Each row was made from one small tree. Brackets hold a mark, then the marks that hang from it, in the order of their numbers. Every link used is in the known rows. Write each row's tree.
Known rows:
{k_499 {k_519 k_289 {k_455 k_492 k_589} {k_592 k_468}}}: [-47.1 -37.4 -17.9 -37.1  -9.9  37.5  14.7 -13.9  57.7  -9.8 -11.5  22.6
  -0.7  14.1  18.7  31.1  14.4 -19.5 -36.4 -69.0 -32.1  50.3  -7.5  40.6
  46.1   3.4 -55.3 -15.8 -49.7  21.3   7.7   1.4]
{k_492 {k_361 {k_468 k_455} k_589}}: [ -6.0   2.7   3.4 -17.1 -10.9  44.8  19.6   6.7  38.9   9.3   2.3  -9.5
   6.7   6.0 -35.0  -1.8  14.0 -31.6  -0.8 -26.7  -9.2   0.3  20.8  43.9
  -7.2  -9.0 -18.7   3.4   2.9  13.8   0.1 -26.2]
{k_361 {k_468 {k_455 k_492}} k_589}: [ 13.8  -3.0  -7.6 -12.6 -15.9  55.2  16.9  10.6  30.3  18.4   8.6 -16.0
   6.8  19.3 -29.9   5.7  13.5 -21.7 -13.9 -28.8 -14.0  -1.7   8.2  41.3
   8.6  -6.6 -19.4  -4.8  -7.2  26.1  11.1  -7.5]
{k_455 k_289 {k_492 k_361} k_519 k_589}: [ -8.7 -57.1 -44.7  -5.2 -19.3  33.7 -10.8 -29.1  42.6   6.3 -21.8  28.1
   0.8  52.1  18.9   9.7  69.6 -23.0 -19.1 -37.1  -2.5  20.6 -21.6  11.9
  -0.9   2.4 -31.1 -15.1 -44.1  28.3 -18.6  39.8]
{k_499 {k_592 k_519}}: [-13.7  13.3 -11.7   0.4  25.0   1.0   8.1  -4.7  25.2   2.1 -11.8  16.2
  -1.6 -10.6  -2.4  11.6  -2.1  -9.2 -12.6 -27.8   5.5  24.2  -2.5   2.4
  15.9  17.4  -8.5 -13.3 -10.8  -5.1  -4.9   1.1]
{k_592 k_589}: [ -0.5  -8.7  -5.3 -11.6   3.3   8.7  -0.3  -2.9   1.7  -2.7  -2.4   0.3
  10.0  -6.0   7.9  10.2   8.2  -1.8 -22.3  -1.2   7.2   6.3  14.3  12.0
  14.8   4.8  -7.4  -4.5   4.3   0.6  -2.3   9.2]
{k_499 k_519 k_592}: [-22.3  10.8   2.9   2.0  38.6  -3.9  -0.9 -20.1  27.0  -3.6   2.4  12.9
  -8.6  -5.7  -6.4  11.6 -13.7  -9.3  -7.2 -33.3   5.3  28.2 -20.0   6.2
   2.4  17.7   6.8   0.6 -28.7   4.8  -4.3   3.5]
{k_592 k_468 {k_492 k_361}}: [-15.1 -23.4 -14.6 -21.2   5.9   1.8  16.9  -3.8  17.7   0.1 -31.4  28.8
   5.9 -17.8  -7.9   2.7  19.6 -17.0  -4.7 -19.0   4.7  23.1  22.7  22.1
  14.6  19.0 -22.7 -11.7  -0.7   5.1   1.3   3.4]
{k_519 k_289 k_455 {k_592 k_468 {k_492 k_361} k_589}}: [-51.3 -33.2 -19.1 -52.2 -15.5  30.0  28.4   3.2  50.3 -16.4 -33.8  35.9
  18.6 -19.3  21.3  27.0  27.1 -22.4 -36.5 -53.2 -17.7  57.9  34.1  48.2
  61.6  16.5 -65.0  -9.4  -6.0  -6.1   0.5 -16.6]
{k_499 {k_592 k_468 {k_492 k_361} k_589}}: [-27.8 -25.4 -14.8 -33.7  31.0   7.9  19.8 -18.8  36.1  -4.5 -37.9  36.5
   9.7 -27.8  -3.2  20.2  21.7 -23.8 -36.9 -32.4  13.3  47.2  21.2  39.9
  34.0  35.6 -25.5 -12.7  -9.6   4.5  -3.8   9.1]
{k_361 {k_468 {k_455 k_289 k_519}}}: [  1.2   0.1 -26.3  31.4 -18.9  44.4   5.8 -10.5  21.8   7.8  12.4   1.8
   8.7  31.5  -0.3  -1.0  23.8 -15.3   5.3 -45.4  -1.4  20.3  -9.7   8.3
  13.6  11.7 -15.4  -3.4 -22.4  15.6  -7.7 -11.9]
{k_455 k_289 k_492 k_519 k_589}: [  4.1 -45.6 -46.0   6.3 -19.8  36.0 -13.1 -24.3  27.0   7.7 -10.0  16.4
   2.9  52.3  22.6  15.5  55.3 -10.5 -25.4 -31.1  -1.3  15.5 -26.8   2.1
  11.3   3.7 -23.3 -19.0 -42.4  28.0 -11.2  39.8]
{k_492 {k_361 k_468 k_589}}: [-11.8   0.5  -0.5 -14.9 -12.1  26.7  12.4   4.2  23.4   7.7 -10.6   2.9
   8.2   3.5 -36.0  -0.9  10.6 -30.6  -2.9 -12.2  -0.5 -12.1  21.7  23.2
  -8.5  -7.9 -20.4   0.1  -3.9   3.9   6.2 -17.2]
{k_592 k_468 {k_492 k_361} {k_519 k_289 k_455}}: [-37.0 -16.8 -27.0 -24.5 -12.9  19.8  27.1  18.4  42.6  -6.3 -29.9  39.1
  18.0 -19.2  11.5  15.6  19.8 -24.0 -12.0 -54.4  -8.5  38.9  39.3  23.8
  45.0  17.5 -65.0 -28.1   2.3   1.3   6.8 -13.7]
{k_519 k_289 k_455 k_592}: [-34.4  -1.5   0.5 -18.8 -25.3  20.0  12.5   9.3  30.4 -13.8   0.2   7.1
   2.1   3.9  21.8  15.2  -0.6  -3.0  -8.1 -31.4 -30.1  28.3  -2.1  14.0
  33.6  -7.1 -35.1   7.3 -10.1 -10.5   2.3 -28.7]
{k_468 {k_455 k_289 {k_492 {k_361 k_589}} {k_519 k_592}}}: [-14.3 -34.0 -40.7 -14.7 -22.6  60.1   8.6 -16.9  71.6   9.4 -17.5  21.2
   5.8  49.7   5.5  11.6  63.3 -27.1 -11.0 -68.1 -19.0  42.5 -15.5  38.0
  15.2  -1.7 -36.1  -6.1 -36.9  22.9 -19.8   9.7]
{k_499 {k_519 k_289} {k_592 k_468 {k_492 k_361} k_589}}: [-47.6 -25.5 -17.8 -31.1  36.1  17.1  15.0 -22.7  45.4  -5.6 -27.0  47.2
   8.9 -27.0   7.4  28.0  11.9 -27.6 -45.9 -64.3  14.2  63.0  17.1  38.7
  41.0  46.1 -42.4 -16.8 -24.6   5.9  -3.2  12.0]
{k_361 {k_468 {k_455 k_289 k_492 k_519}} k_589}: [ 10.9 -14.0 -38.0  16.4 -27.0  69.7   7.3  -4.1  39.8  19.5   5.9   1.2
  15.0  49.5 -12.2   8.9  40.8 -24.6 -11.1 -54.5  -5.4  12.2  -7.2  24.4
  17.3   3.1 -28.6 -14.7 -29.8  32.7   1.8   3.2]
{k_499 {k_592 {k_468 k_455} k_589}}: [-16.0  -5.8   1.2 -13.6  31.4  20.8  19.1 -18.4  34.3  -3.9  -3.8   6.2
   6.6 -19.0   1.7  18.0  -2.2 -13.3 -30.5 -37.1   2.1  45.8  11.1  46.3
  34.7  27.2  -8.5  -6.8  -6.0  15.8  -2.1  -7.8]
{k_468 {k_455 k_289 k_492}}: [ 12.7 -29.3 -16.6   2.8 -14.0  33.7   2.3  -8.7  23.2   9.0  14.0   0.9
   0.5  35.1   8.4   8.4  34.6  -1.0  -7.2 -31.0  -8.9  20.6 -15.0  16.8
   8.1  11.6  -8.5  -8.7 -12.9  29.1  -3.2  15.7]
{k_468 k_455}: [  5.7   3.1   2.9  -2.2   0.5  17.7   7.2   1.9  15.2   1.6  13.8 -12.8
  -1.3   2.7   0.8  -0.6   2.1  -0.8   1.6 -15.2  -7.8  13.4  -0.4  20.1
   2.3  -1.3   1.8   3.5   6.6   9.8  -5.9  -9.1]
{k_592 {k_492 k_361} k_589}: [ -7.1 -25.1 -18.9 -34.1   2.7  14.1   7.7  -0.5  19.0  -0.8 -23.6  18.4
  11.9 -13.3   4.0  12.0  34.0 -12.8 -27.0 -12.3  10.6  20.4  24.7  26.0
  15.8  12.5 -21.6  -7.1   7.7  -0.4  -9.5  17.9]

Write each row's tree:
[ -6.1 -11.6  -6.8  -3.4 -24.0  52.8  15.6  -3.6  38.8  10.4   9.3  -3.0
  10.6  25.1 -26.9   5.0  32.0 -30.1  -2.6 -35.9  -3.6   7.7  14.1  31.9
  -5.3   5.0 -21.6  -3.5  -5.5  20.2   1.5 -18.5] => {k_492 {k_361 {k_468 {k_455 k_289}} k_589}}
[-20.7 -28.1 -39.9 -18.6 -14.4  38.2  -0.1  -9.3  29.2   0.6 -21.2  27.1
   8.6  20.5  35.3  17.8  30.7  -7.5 -41.5 -49.1 -13.1  38.1  -7.9  21.1
  49.5   6.4 -48.5  -6.4 -32.3  -1.7 -14.1  18.4] => {k_455 k_492 {k_519 k_289 {k_592 k_589}}}
[-38.8  -4.0  -4.1 -12.7   9.9  29.7  19.2 -12.6  36.6  -5.2   4.8  14.8
  -2.1  -6.6  10.7  10.9 -11.9 -10.1 -15.0 -69.8 -18.5  56.5  -1.0  34.5
  36.4  21.1 -31.8  -4.1 -24.6   5.5  -1.2 -18.6] => {k_499 {k_519 k_289 {k_592 {k_468 k_455}}}}
[-24.5  -9.1 -27.6 -10.9 -24.9  64.8  15.8  -8.6  43.9   2.5  -1.1  -1.6
  -0.7  24.8  14.9   9.8  19.3 -22.1 -30.7 -60.0 -26.3  35.8 -13.7  37.8
  34.4  -2.7 -44.0   3.7 -33.4   3.0 -15.6 -19.8] => {k_361 {k_468 {k_455 {k_519 k_289 k_592} k_589}}}
[ -6.6 -11.8 -39.0 -21.9  -5.6  29.6  10.4  16.3   8.9   4.7 -16.0  20.2
  21.1 -15.1  23.1  24.5  20.8  -5.7 -47.8 -33.2  11.3  26.5  30.6  10.4
  49.5  24.0 -47.0 -28.2  10.8  -8.1  -1.2  19.0] => {k_592 k_492 {k_519 k_289} k_589}
[ -6.0  -9.3 -23.6   3.7   9.1  31.3  10.2 -11.6  25.9  -1.4  -9.0   8.3
  17.9  -4.1  14.3   6.6  12.9 -13.1 -19.0 -42.6   3.6  36.6  16.4  34.9
  35.7  11.9 -20.7 -13.2  -6.5  16.5  -9.5  -1.2] => {k_592 {k_468 {k_455 k_519}} k_589}
[-17.2 -19.4 -30.9  -7.0 -27.2  51.3   5.7   3.3  37.8  15.7 -21.0  23.6
  11.3  31.6 -11.6   1.6  30.3 -36.4 -14.9 -47.0  -8.5   1.8   6.7  24.7
  10.8  -5.9 -54.8  -8.6 -29.2  11.9   0.4  -1.2] => {k_455 {k_492 {k_361 k_468 k_589}} {k_519 k_289}}
[ -3.8 -17.0  -8.9 -22.8 -14.5  34.1  12.0   3.2  30.9  15.3 -15.3   8.7
   5.3  16.8 -36.0   2.5  24.9 -30.9  -9.6 -19.9  -7.3 -10.0  15.0  30.9
  -5.0  -7.8 -27.7  -5.6 -15.3  15.2   8.0   0.6] => {k_455 {k_492 {k_361 k_468 k_589}}}
[  0.5 -43.0 -11.6 -36.1  -5.6  37.8   5.8 -12.0  49.1   7.1  -6.5  -1.4
  -8.3  24.3   1.0   6.9  44.5 -18.9 -20.4 -25.9 -17.9  17.6  -7.4  49.8
  -7.6 -10.1 -19.4  -2.6 -13.6  31.2 -16.4  19.9] => {k_468 {k_455 {k_492 k_361} k_589}}
[-21.8 -19.5 -21.1  -8.8 -22.7  58.4  10.0  -9.6  46.6   4.7  -3.3   4.3
   0.2  25.6   6.6   0.6  29.6 -33.3 -19.3 -52.2 -15.0  21.3  -0.5  40.4
   7.7  -4.3 -43.9   0.5 -22.0  14.8 -19.3 -12.5] => {k_492 {k_361 {k_468 {k_455 {k_519 k_289} k_589}}}}
[ -9.0 -15.1  -5.0   4.0 -17.7  35.8  14.2 -10.2  30.5   5.2  10.4   3.4
   2.6  20.6 -15.4  -2.2  29.1 -21.1   7.1 -35.2  -5.4  17.6   5.1  24.8
  -4.2  13.5 -16.8   2.2  -8.9  15.6  -5.6 -15.2] => {k_492 {k_361 {k_468 {k_455 k_289}}}}
[-29.0 -20.5 -21.1 -28.6  12.4  48.7  26.8  -2.7  72.1  12.8 -24.2  30.4
   7.6   1.5  -7.2  20.1  20.8 -37.4 -33.0 -76.9 -11.5  46.5  17.5  55.5
  33.3  23.3 -55.1 -26.6 -17.8  22.9   1.4  -2.4] => {k_499 {k_592 {k_468 {k_455 {k_492 {k_361 k_589}}}} {k_519 k_289}}}
[-11.5 -51.6 -41.7  -3.3  -4.5  44.3   7.1 -27.0  49.9   4.2 -18.8  33.7
  17.0  27.9  17.3  10.9  59.7 -23.4 -21.6 -64.4   0.1  49.6   9.6  41.8
  30.2  23.5 -38.9 -21.4 -28.5  35.7 -14.5  23.9] => {k_592 {k_468 {k_455 k_289 {k_492 k_361} k_519}} k_589}
[ -1.9 -39.4 -31.6 -20.3  -6.9  44.0   0.2 -16.1  57.3   7.5 -15.6   9.4
  -4.9  35.4  10.9   3.5  52.2 -24.7 -14.8 -44.0 -15.4  26.4 -15.2  44.1
  -1.0 -12.4 -25.9  -4.9 -28.1  31.8 -26.4  22.6] => {k_468 {k_455 {k_492 k_361} k_519 k_589}}
[ -5.1 -32.2 -19.5  -9.4 -26.3  43.1   7.8  -6.7  32.0  16.2  -9.8  15.6
   9.0  35.8 -28.9   8.7  43.3 -29.6 -11.3 -27.5  -1.8  -3.0   8.0  19.0
  -2.3   5.1 -31.2 -12.6 -23.7  22.6   9.2   8.2] => {k_455 k_289 {k_492 {k_361 k_468 k_589}}}
[-58.8 -48.9 -16.4 -48.9  -8.6  35.7  16.3 -17.5  74.5 -11.7 -23.5  34.3
  -3.3  13.9  14.1  25.8  27.9 -31.4 -30.5 -74.3 -34.1  54.4  -1.9  50.6
  34.6   1.9 -62.4 -12.5 -50.5  21.4  -1.7   1.9] => {k_499 {k_519 k_289 {k_455 {k_492 k_361} k_589} {k_592 k_468}}}
[-49.6 -53.3 -14.5 -52.7 -25.9  35.3  20.9 -10.1  64.6 -10.2 -29.8  27.8
  -1.3  15.2  17.6  22.1  34.6 -27.0 -31.4 -52.2 -38.9  43.1   4.4  51.3
  38.1  -3.6 -63.6  -8.2 -34.7  16.0  -0.7  -5.3] => {k_519 k_289 {k_455 {k_492 k_361} k_589} {k_592 k_468}}
[-21.7 -42.1 -31.8 -16.8  -4.4  47.3  11.2 -11.9  48.1   3.6 -22.2  31.1
  14.6  12.6  24.0   7.9  37.7 -24.7 -30.0 -65.9  -8.9  46.8  16.4  51.7
  38.2  15.6 -56.5 -16.0 -18.7  23.9 -14.4  11.2] => {k_592 {k_468 {k_455 {k_492 k_361} {k_519 k_289}}} k_589}
[  6.0  14.2   0.8  -4.1 -12.0  46.9  17.6  11.3  22.7  11.8  14.2 -21.7
   9.1   5.9 -29.6   3.4  -0.2 -20.3  -7.2 -21.2  -7.5  -4.2  14.6  33.6
   4.3  -8.0 -11.4  -0.5   3.9  13.9   9.0 -25.1] => {k_361 {k_468 k_455} k_589}
[ 12.7 -31.8 -12.4 -24.6  -6.8  40.1   4.9  -6.8  32.9   9.0   5.0 -14.0
  -6.2  25.0   5.7  12.5  30.0  -7.9 -25.8 -20.6 -16.5  13.6 -12.7  39.5
   5.0  -7.4 -11.0  -6.7 -13.1  31.0  -8.0  20.1] => {k_468 {k_455 k_492 k_589}}
[ -3.2 -28.5 -36.7  15.1 -16.0  28.5 -11.5 -23.4  19.0   0.2  -5.0  10.5
   5.3  39.4  23.6  11.2  42.0 -11.1 -18.5 -24.4   5.5  14.0 -20.8  -6.7
   7.2   4.5 -15.0 -14.3 -32.1  16.3 -12.3  22.0] => {k_455 k_289 k_519 k_589}
[-37.6 -25.0 -32.6 -36.2  -9.4  28.4  27.6  15.6  44.4  -8.0 -32.1  39.2
  29.0 -25.8  18.8  26.5  27.9 -25.5 -36.2 -56.3  -1.3  45.9  53.5  36.3
  59.1  21.5 -72.4 -33.5   7.5   1.9   4.0  -4.6] => {k_592 k_468 {k_492 k_361} {k_519 k_289 k_455} k_589}
[-15.6 -13.8 -16.8 -22.0  30.2   9.2  18.0 -13.4  20.5  -1.8 -27.2  24.0
  11.1 -28.2   1.5  24.6   7.8 -12.8 -43.1 -26.7  15.6  42.8  16.5  29.9
  46.7  37.7 -17.3 -16.6  -9.8   4.9   4.3   9.1] => {k_499 {k_592 k_468 k_492 k_589}}
[-18.1 -19.3 -38.2 -15.5  -3.4  33.0  13.9  -6.6  55.5  -3.4 -13.5  18.6
   9.3  12.4  16.6  39.9  41.9 -18.5 -37.6 -47.5  -0.2  44.1  -5.4  12.4
  40.3  22.6 -31.8 -28.8 -23.2  15.3  -2.0  12.4] => {k_499 {k_592 k_492 {k_519 {k_455 k_289 k_589}}}}
[-49.5 -44.9 -14.1 -50.0 -18.5  30.2  23.2  -4.3  56.5 -12.5 -29.4  36.2
  12.5  -0.2  20.7  22.9  29.5 -21.6 -33.3 -55.3 -28.3  49.9  23.9  52.5
  53.6   7.4 -66.8  -9.0 -22.6   7.1   0.9  -7.0] => {k_519 k_289 {k_455 {k_492 k_361}} {k_592 k_468 k_589}}
[ -9.3 -32.2 -10.9 -10.7 -22.2  49.3  11.5 -18.4  38.9   4.3   8.1  -3.7
   0.0  30.3  -9.8   7.6  43.1 -27.0 -14.7 -33.6  -8.2  17.2   0.0  36.0
  -4.9   7.8 -20.7  -3.6 -16.8  24.4  -9.4  -3.8] => {k_492 {k_361 {k_468 {k_455 k_289 k_589}}}}
[  0.9  -4.8 -28.8   3.2 -27.4  71.3  11.4  10.0  37.0  18.7   4.2  -0.7
  12.0  33.7  -5.6   6.4  18.5 -25.6 -20.7 -56.1 -15.1  10.0  -0.3  34.7
  24.9  -6.1 -44.8  -8.3 -21.0  22.5   2.8  -9.6] => {k_361 {k_468 {k_455 k_492 {k_519 k_289}}} k_589}
[-37.9  -3.1 -16.9 -14.4   1.4  41.8  18.7  -9.7  71.7  -1.5  -6.6  25.1
  12.8  11.4 -28.2  30.3  28.6 -42.6 -13.9 -67.5   2.0  37.7   3.1  28.5
  18.1  20.1 -31.9 -10.9 -35.5  19.7   9.5 -14.1] => {k_499 {k_519 {k_455 k_289}} {k_592 {k_492 {k_361 k_468 k_589}}}}
[-14.5 -38.0 -12.7 -11.7 -25.5  18.4   2.7  -5.2  44.3  -4.2  -5.4  21.1
   4.2  33.8   7.1  11.4  47.0 -14.7   6.2 -29.4 -15.6  18.7  -2.7  14.3
   3.5  -0.8 -26.4  -7.0 -19.7  23.4  -0.4   7.7] => {k_519 {k_455 k_289 {k_492 k_361}}}
[-24.6 -28.0 -46.9  -7.7 -14.4  23.9   5.5 -17.8  39.8  -1.4 -32.2  41.1
   5.2  23.2  17.9   9.4  56.0 -16.1  -6.7 -50.0  -1.4  46.9 -12.2   5.0
  23.0  17.5 -31.7  -4.5 -31.4  -5.1 -22.5  11.8] => {k_455 k_289 {k_519 {k_592 {k_492 k_361}}}}
[-14.3 -12.8  -4.6 -27.7 -26.8  38.9  17.0  13.8  51.1   5.7 -11.5   5.8
  10.8  18.2 -31.2   8.7  24.5 -34.9  -2.0 -26.7 -19.7  -4.6  20.0  38.1
   4.7 -20.1 -36.4  -3.4 -13.8  21.0  12.5 -17.0] => {k_519 {k_455 {k_492 {k_361 k_468 k_589}}}}
[-26.0 -15.7 -10.2 -24.5   6.5  10.3  16.1 -13.1  14.9  -7.6 -21.4  17.0
  10.2 -18.1   5.8  14.7   4.8  -6.8 -30.5 -23.7  -3.3  33.9  17.7  27.8
  41.4  16.5 -23.2  -8.0 -12.0  -4.7   1.6  -3.2] => {k_519 {k_592 k_468 k_589}}
